Every row comes from one small tree of marks. Brackets hold a mark, then the marks that hang from it, in the order of their numbers. Every link used is in the known rows. Which tree was each row made from?
Known rows
[q_154 [q_492 q_818 q_866]]: [ 0.01 -0.14 -0.02 -0.12 -0.03 -0.14 -0.02 -0.03 -0.16  0.02  0.03  0.13
  0.18 -0.19 -0.26  0.16  0.03 -0.01 -0.04]
[q_867 [q_479 [q_180 [q_492 q_818] q_866]]]: [-0.10  0.22 -0.11  0.05 -0.05  0.06 -0.03  0.16 -0.08 -0.13  0.06 -0.34
 -0.14  0.14  0.22 -0.24 -0.07  0.06  0.18]
[q_866 [q_180 q_492]]: [-0.02  0.05  0.13 -0.11  0.04  0.02  0.00  0.04  0.02  0.02  0.48 -0.01
 -0.12  0.16 -0.07 -0.08 -0.20 -0.17 -0.14]
[q_866 [q_479 [q_180 q_492]]]: [-0.07  0.11 -0.15 -0.07  0.03  0.05  0.00  0.07 -0.04 -0.10  0.21 -0.12
 -0.10  0.03  0.21 -0.13 -0.18 -0.05  0.12]
[q_492 q_818 [q_866 q_479]]: [ 0.04  0.31 -0.08 -0.06 -0.03 -0.04  0.04  0.00 -0.12  0.01 -0.30  0.22
  0.06 -0.27 -0.16  0.08  0.06  0.07 -0.12]
[q_818 [q_492 [q_180 q_866]]]: [-0.01  0.05 -0.01 -0.03 -0.08 -0.13 -0.09  0.09 -0.04  0.03 -0.07 -0.28
  0.06  0.03 -0.23 -0.20  0.00  0.04 -0.16]
[q_180 [q_492 q_154 q_818 q_866]]: [ 0.18 -0.09  0.04 -0.01 -0.02  0.01  0.02 -0.04  0.00  0.14 -0.12  0.29
  0.15 -0.11 -0.01  0.27  0.01  0.14  0.02]
[q_866 [q_180 [q_492 q_154 q_818]]]: [-0.02  0.08  0.18 -0.06  0.04  0.07  0.02 -0.02  0.04  0.09  0.35  0.17
 -0.02 -0.03 -0.08  0.08 -0.01 -0.06 -0.08]
[q_518 q_180]: [-0.02  0.02  0.08  0.07 -0.06 -0.03  0.04 -0.08  0.07 -0.14  0.24 -0.20
 -0.07  0.07  0.19 -0.15 -0.06 -0.11 -0.13]
[q_492 q_180 q_818 [q_866 q_479]]: [-0.02  0.54 -0.03 -0.06  0.10 -0.04  0.15 -0.04 -0.02  0.05 -0.53  0.44
  0.06 -0.19 -0.11  0.08  0.21  0.17 -0.01]
[q_790 [q_450 [q_518 [q_180 [q_492 q_154 q_818] [q_866 q_479]]]]]: [-0.12 -0.35 -0.01  0.08 -0.03  0.03 -0.09 -0.01  0.09 -0.03  0.05  0.03
 -0.08  0.17  0.02  0.12  0.00 -0.15 -0.09]
[q_867 [q_479 [q_180 [q_492 q_154 q_818 q_866]]]]: [-0.07  0.21 -0.13  0.06 -0.04  0.08  0.07  0.05 -0.02 -0.07 -0.22 -0.07
 -0.01 -0.06  0.27 -0.01  0.09  0.23  0.23]
[q_154 q_492]: [-0.07 -0.23 -0.04 -0.13 -0.03 -0.12 -0.05  0.02 -0.13 -0.09  0.44 -0.08
  0.09 -0.09 -0.20  0.05 -0.14 -0.14 -0.09]
[q_867 [q_479 q_180]]: [-0.20  0.39 -0.16  0.04 -0.08  0.01  0.05  0.10 -0.08 -0.24 -0.05 -0.29
 -0.11  0.01  0.25 -0.21  0.00  0.09  0.05]
[q_479 [q_180 q_492]]: [ 0.00  0.07 -0.03 -0.02  0.01 -0.04 -0.01  0.06 -0.03 -0.09  0.13 -0.14
 -0.04  0.27  0.30 -0.13 -0.16 -0.02  0.11]
[q_154 [q_492 [q_180 [q_866 q_479]] q_818]]: [-0.12  0.01  0.00 -0.11  0.10 -0.06 -0.03  0.03 -0.10  0.00  0.24  0.08
  0.06 -0.11 -0.27  0.00  0.04 -0.08  0.07]
[q_867 [q_479 [q_180 [q_492 q_154] q_866]]]: [-0.07  0.00 -0.12  0.10 -0.02  0.10 -0.01  0.11  0.00 -0.10 -0.04 -0.37
 -0.12  0.11  0.23 -0.16 -0.03  0.07  0.22]
[q_450 [q_518 [q_180 [q_492 q_818] [q_866 q_479]]]]: [ 0.01 -0.13  0.02 -0.04 -0.11  0.08 -0.10 -0.11 -0.02 -0.07  0.34 -0.01
 -0.26  0.17 -0.03 -0.17 -0.10 -0.14 -0.26]
[q_867 [q_479 [q_180 q_866]]]: [-0.13  0.25 -0.13  0.10 -0.05  0.01  0.00  0.13 -0.08 -0.20 -0.14 -0.44
 -0.16  0.12  0.17 -0.29 -0.01  0.01  0.08]

Write each row's tree
[-0.10 -0.32 -0.08  0.01 -0.04 -0.03 -0.02 -0.03  0.09 -0.05 -0.03  0.07
 -0.08  0.23  0.04  0.12 -0.07 -0.13 -0.11]  [q_790 [q_450 [q_518 [q_180 [q_492 [q_866 q_479]]]]]]
[ 0.11 -0.32  0.12  0.09 -0.01  0.03 -0.05 -0.01  0.10 -0.02  0.37 -0.37
 -0.15  0.30  0.18 -0.21 -0.20 -0.20  0.02]  [q_518 [q_180 q_492 q_866]]
[ 0.05 -0.18  0.06  0.05  0.00  0.10 -0.05  0.00  0.06 -0.01  0.42 -0.26
 -0.15  0.10  0.15 -0.19 -0.15 -0.17  0.08]  [q_518 [q_180 [q_492 q_818] [q_866 q_479]]]
[-0.01  0.12 -0.14 -0.09 -0.05 -0.09  0.01  0.01 -0.01  0.07 -0.34 -0.04
  0.12 -0.19 -0.23 -0.05  0.10  0.17 -0.08]  [q_818 [q_492 q_180 [q_866 q_479]]]
[-0.11 -0.25  0.04  0.06 -0.07 -0.06 -0.10  0.03  0.04 -0.07  0.12 -0.02
 -0.10  0.34  0.03  0.05 -0.08 -0.19 -0.17]  [q_790 [q_450 [q_518 [q_180 [q_492 q_818] q_866]]]]
[ 0.08 -0.11  0.01  0.04  0.04 -0.03 -0.08  0.09 -0.03 -0.05  0.02 -0.33
 -0.12  0.39  0.21 -0.23 -0.17 -0.12  0.13]  [q_479 [q_180 q_492 q_866]]
[ 0.12 -0.24 -0.06 -0.04  0.02  0.06 -0.12  0.15 -0.04  0.03  0.37 -0.26
 -0.15  0.15 -0.08 -0.12 -0.34 -0.21  0.01]  [q_180 q_492 [q_866 q_479]]
[ 0.12  0.11  0.07  0.08  0.12 -0.06  0.17 -0.16  0.13  0.11 -0.78  0.37
  0.16 -0.08 -0.08  0.23  0.31  0.21  0.00]  [q_492 q_154 q_180 q_866]
[-0.07 -0.09 -0.11 -0.12  0.03 -0.07  0.00 -0.04 -0.14 -0.01 -0.06  0.07
  0.12 -0.22 -0.15  0.08  0.09  0.01  0.13]  [q_154 [q_492 q_818 [q_866 [q_479 q_180]]]]
[-0.06 -0.33 -0.01  0.04 -0.06 -0.08 -0.04 -0.04  0.09 -0.06 -0.07  0.07
 -0.05  0.33  0.06  0.13 -0.07 -0.12 -0.16]  [q_790 [q_450 [q_518 [q_180 [q_492 q_866]]]]]
[ 0.12 -0.21  0.00  0.01  0.03  0.12 -0.09  0.08 -0.02  0.11  0.20 -0.03
 -0.03 -0.09 -0.09  0.05 -0.11 -0.07  0.08]  [q_180 [q_492 q_154 q_818] [q_866 q_479]]
[-0.04  0.05  0.02 -0.12  0.08 -0.13  0.06 -0.06 -0.08  0.05 -0.13  0.31
  0.18 -0.12 -0.24  0.16  0.16  0.08  0.06]  [q_154 [q_492 q_180 q_818 q_866]]
[-0.03  0.21 -0.01 -0.04  0.00 -0.03 -0.02  0.06 -0.07 -0.08  0.13 -0.03
 -0.01  0.18  0.29 -0.11 -0.11  0.03  0.11]  [q_479 [q_180 [q_492 q_818]]]
[ 0.03  0.35  0.01  0.03  0.13  0.03  0.18 -0.14  0.07  0.12 -0.72  0.55
  0.16 -0.35 -0.12  0.26  0.39  0.27  0.07]  [q_492 q_154 q_180 q_818 [q_866 q_479]]
[ 0.07 -0.32  0.04  0.06  0.01  0.10 -0.04  0.00  0.10 -0.02  0.42 -0.37
 -0.19  0.19  0.16 -0.22 -0.21 -0.22  0.08]  [q_518 [q_180 q_492 [q_866 q_479]]]
[ 0.10  0.06 -0.06 -0.11 -0.02  0.01  0.00  0.05 -0.07  0.08  0.10  0.20
  0.03 -0.09 -0.03  0.11 -0.15  0.05  0.02]  [q_180 [q_492 q_818 [q_866 q_479]]]
[-0.09  0.11  0.06 -0.11  0.08  0.17  0.03  0.00  0.04  0.08  0.43  0.17
 -0.08 -0.21 -0.11  0.05 -0.04 -0.09  0.01]  [q_866 [q_180 [q_492 q_154 q_818]] q_479]
[ 0.08 -0.01  0.05 -0.04 -0.05  0.03 -0.02  0.03 -0.02  0.06  0.29  0.21
  0.11 -0.11  0.07  0.19 -0.10  0.07 -0.02]  [q_180 [q_492 q_154 q_818]]
[ 0.14 -0.45  0.14  0.15  0.01  0.08 -0.04 -0.07  0.16  0.03  0.24 -0.29
 -0.08  0.19  0.18 -0.09 -0.09 -0.14  0.07]  [q_518 [q_180 [q_492 q_154] q_866]]
[ 0.02 -0.10  0.02  0.04 -0.05 -0.07 -0.07  0.01  0.04  0.09 -0.22 -0.19
  0.14 -0.10 -0.23 -0.05  0.15  0.12 -0.09]  [q_818 [q_492 q_154 [q_180 q_866]]]
[ 0.02  0.27  0.17  0.10  0.11 -0.01  0.05 -0.04  0.03  0.07 -0.38  0.26
  0.09 -0.07 -0.12  0.08  0.28  0.10 -0.03]  [q_492 q_154 [q_180 q_866] q_818]
[-0.06  0.44  0.12  0.03  0.07 -0.02  0.11 -0.08  0.04  0.02 -0.27  0.45
  0.16 -0.21 -0.02  0.18  0.28  0.20 -0.05]  [q_492 q_154 q_180 q_818]
[ 0.12 -0.25 -0.07  0.01 -0.16 -0.10 -0.05 -0.04 -0.02  0.11 -0.39 -0.12
  0.23 -0.27 -0.25  0.11  0.13  0.18 -0.16]  [q_818 [q_492 q_154 q_866]]
[-0.03  0.29  0.09  0.07  0.13  0.05  0.06 -0.03  0.04  0.06 -0.34  0.26
  0.05 -0.19 -0.14  0.07  0.26  0.08  0.02]  [q_492 q_154 [q_180 [q_866 q_479]] q_818]
[ 0.14  0.10  0.06  0.06 -0.03 -0.05  0.07 -0.11 -0.03  0.09 -0.58  0.33
  0.21 -0.29 -0.15  0.27  0.25  0.18 -0.11]  [q_492 q_154 q_818 q_866]
[ 0.11 -0.34  0.03  0.08  0.01  0.10  0.08 -0.15  0.18  0.05  0.06 -0.05
 -0.01 -0.02  0.21  0.06 -0.01  0.00  0.12]  [q_518 [q_180 [q_492 q_154 [q_866 q_479]]]]
